Each row was made from one small tree. Brackets hold a mark, then the marks that hang from it, in alphabetical order. Every link used is in the known rows. Write each row's tree.
Known rows
[tekoma falune lilup]: 5.85  1.87  -0.15  0.46  -2.03  -3.05  2.42  1.98  -4.24  -2.79  -1.09  6.11  0.50  -0.37  -1.88  -3.31  -4.12
[toki [tekoma falune lilup]]: 5.98  4.32  0.00  2.10  -1.26  -3.59  1.60  4.35  -6.21  -1.91  -1.26  6.20  -0.60  0.86  -1.85  -0.40  -5.04
[kosa tekoma]: 4.92  2.57  -0.03  2.69  1.01  -3.47  -0.31  0.95  -5.49  -3.54  0.67  3.94  0.61  1.35  -3.53  -4.00  -1.63
[lide [kosa tekoma] toki]: 6.05  -1.30  -0.65  4.36  1.74  -5.56  2.85  1.76  -4.04  -3.93  -0.08  6.03  0.78  -0.73  -1.81  -2.99  -2.07
[tekoma falune]: 5.61  1.08  -0.12  -0.13  -2.14  -2.85  1.11  0.87  -3.33  -2.13  1.20  4.99  0.53  -1.90  -3.67  -5.62  -3.06
[tekoma falune kosa lilup]: 5.08  0.50  0.27  -0.83  -1.42  -3.72  4.08  4.35  -4.32  -2.67  -1.62  6.22  2.02  -0.85  -0.82  -2.13  -6.44
[bezu [tekoma falune kosa lilup]]: 4.35  0.70  -0.32  -1.25  -2.59  -4.24  4.58  5.33  -5.73  -2.01  -2.64  7.61  0.42  -0.06  -0.55  -1.19  -8.49
[tekoma [falune [toki lide]] kosa lilup]: 7.26  -2.40  0.67  0.58  -1.59  -3.08  2.15  6.86  -3.46  -2.14  0.53  6.40  1.83  -2.92  -0.16  0.21  -6.43
[tekoma [falune [toki lide]] lilup]: 8.14  -1.22  0.24  1.91  -2.07  -2.33  0.40  4.54  -3.47  -2.29  1.15  6.19  0.23  -2.54  -1.26  -0.94  -4.15
[lide [kosa [tekoma falune]] toki]: 6.68  -0.75  -0.67  2.65  0.00  -5.33  5.13  2.42  -2.90  -4.11  -0.10  7.14  -0.42  -1.44  -1.08  -2.93  -3.54
[falune [tekoma kosa lilup] [toki lide]]: 6.93  0.25  0.41  3.73  -0.72  -3.72  -0.42  7.20  -7.47  -1.07  0.32  5.64  1.76  -1.87  -0.23  1.54  -6.39
[lilup [tekoma falune kosa]]: 4.69  2.33  0.27  -0.69  -2.13  -3.93  4.02  4.00  -6.82  -2.81  -0.47  5.82  1.44  -1.30  -1.67  -1.86  -7.66
[lilup tekoma]: 4.94  3.03  -0.26  2.33  -0.96  -3.34  0.07  0.91  -7.98  -2.86  0.16  4.53  1.03  -0.23  -3.51  -3.01  -4.12
[bezu [tekoma kosa]]: 3.67  -0.56  -0.39  -0.25  -1.05  -4.32  1.07  3.71  -5.85  -1.25  -0.37  5.31  1.74  -0.91  -3.02  -3.59  -6.11
[lide kosa]: 4.70  -0.87  0.18  1.03  0.11  -4.34  0.94  0.76  -4.53  -1.73  0.04  4.41  3.37  -1.38  -2.81  -4.12  -3.22
[toki lide [tekoma lilup]]: 6.53  3.74  1.48  3.59  0.68  -4.53  -2.51  6.12  -6.94  -1.47  -0.28  4.58  1.05  1.10  -2.12  1.73  -4.40

Write each row's tree
5.95  -0.39  -0.83  4.25  0.44  -3.09  0.72  6.29  -6.79  -1.54  -0.65  5.82  1.52  -0.60  -1.31  1.09  -5.56 : [falune [toki [tekoma kosa lilup]]]
7.44  -3.34  0.52  0.73  -1.72  -3.45  1.34  3.95  -2.66  -1.41  2.13  5.76  2.03  -4.11  -1.38  -1.89  -4.61 : [tekoma [falune [toki [lide kosa]]]]
7.98  0.90  0.32  3.13  -0.59  -2.74  1.41  5.10  -4.51  -3.86  0.55  6.46  -0.69  0.02  -0.40  0.62  -4.07 : [kosa [tekoma [falune [toki lide]] lilup]]
6.27  2.52  1.91  1.03  0.45  -5.46  3.68  5.53  -5.05  -3.79  -1.90  6.47  1.51  1.55  0.74  1.85  -6.03 : [toki [lide [kosa [tekoma falune lilup]]]]
6.98  -0.34  0.82  3.99  0.71  -3.81  -1.03  8.69  -6.44  -1.27  0.37  5.32  1.93  -1.07  -0.90  3.05  -6.03 : [falune [toki lide [tekoma kosa lilup]]]
7.17  -0.48  0.35  3.73  -0.82  -4.15  -1.37  4.22  -6.69  -0.33  1.94  4.97  2.01  -3.12  -1.56  -0.63  -4.55 : [falune tekoma [toki [lide kosa]]]
5.23  3.02  0.37  0.82  -0.76  -4.33  3.31  6.73  -6.32  -1.78  -1.85  6.42  0.93  0.38  -0.76  0.93  -7.21 : [toki [tekoma falune kosa lilup]]
4.19  0.10  -0.36  -1.89  -2.78  -4.16  3.35  4.19  -4.69  -1.48  -0.38  6.39  0.58  -1.66  -2.27  -3.56  -7.43 : [bezu [tekoma falune kosa]]
5.06  2.35  0.46  0.13  -0.88  -4.18  1.96  5.50  -5.19  -1.16  0.39  5.13  1.05  -0.99  -2.40  -1.50  -6.28 : [toki [tekoma falune kosa]]
6.27  -1.12  -0.90  2.13  -0.59  -3.15  3.98  2.15  -4.00  -3.31  0.57  6.38  0.53  -1.34  -1.09  -2.27  -3.90 : [lide [kosa [tekoma [falune toki]]]]
7.12  -1.17  -1.33  2.14  -2.41  -1.60  2.20  2.16  -3.84  -2.59  0.12  6.81  -0.18  -2.05  -1.72  -2.96  -3.61 : [tekoma [falune toki] lilup]
5.43  -2.89  -1.57  -0.32  -3.21  -2.73  3.20  4.42  -4.27  -1.27  0.71  7.10  -0.04  -3.40  -1.97  -3.28  -7.01 : [bezu [tekoma [falune toki] kosa]]
6.62  2.96  1.92  1.37  -0.43  -5.55  1.93  7.17  -5.89  -1.49  -1.63  6.35  1.56  0.24  0.04  2.99  -7.08 : [toki [lide kosa] [tekoma falune lilup]]
6.67  -2.17  0.00  0.26  -2.69  -3.52  2.74  7.95  -4.91  -1.70  -0.60  7.76  0.32  -2.28  0.15  1.03  -8.59 : [bezu [tekoma [falune [toki lide]] kosa lilup]]
6.24  3.16  2.07  0.53  -0.42  -5.08  1.50  9.10  -5.93  -1.54  -0.82  5.89  1.50  0.10  -0.29  2.87  -7.84 : [toki lide [tekoma falune kosa lilup]]
7.69  -2.43  0.53  1.41  -1.61  -3.55  2.66  4.97  -3.58  -2.07  -0.11  6.90  1.96  -2.62  0.26  0.51  -5.62 : [tekoma [falune [toki [lide kosa]]] lilup]
4.70  3.16  0.01  2.25  -0.54  -4.48  1.41  4.70  -8.27  -1.52  -1.86  5.51  1.98  0.27  -0.94  -0.67  -6.23 : [falune [tekoma kosa lilup]]
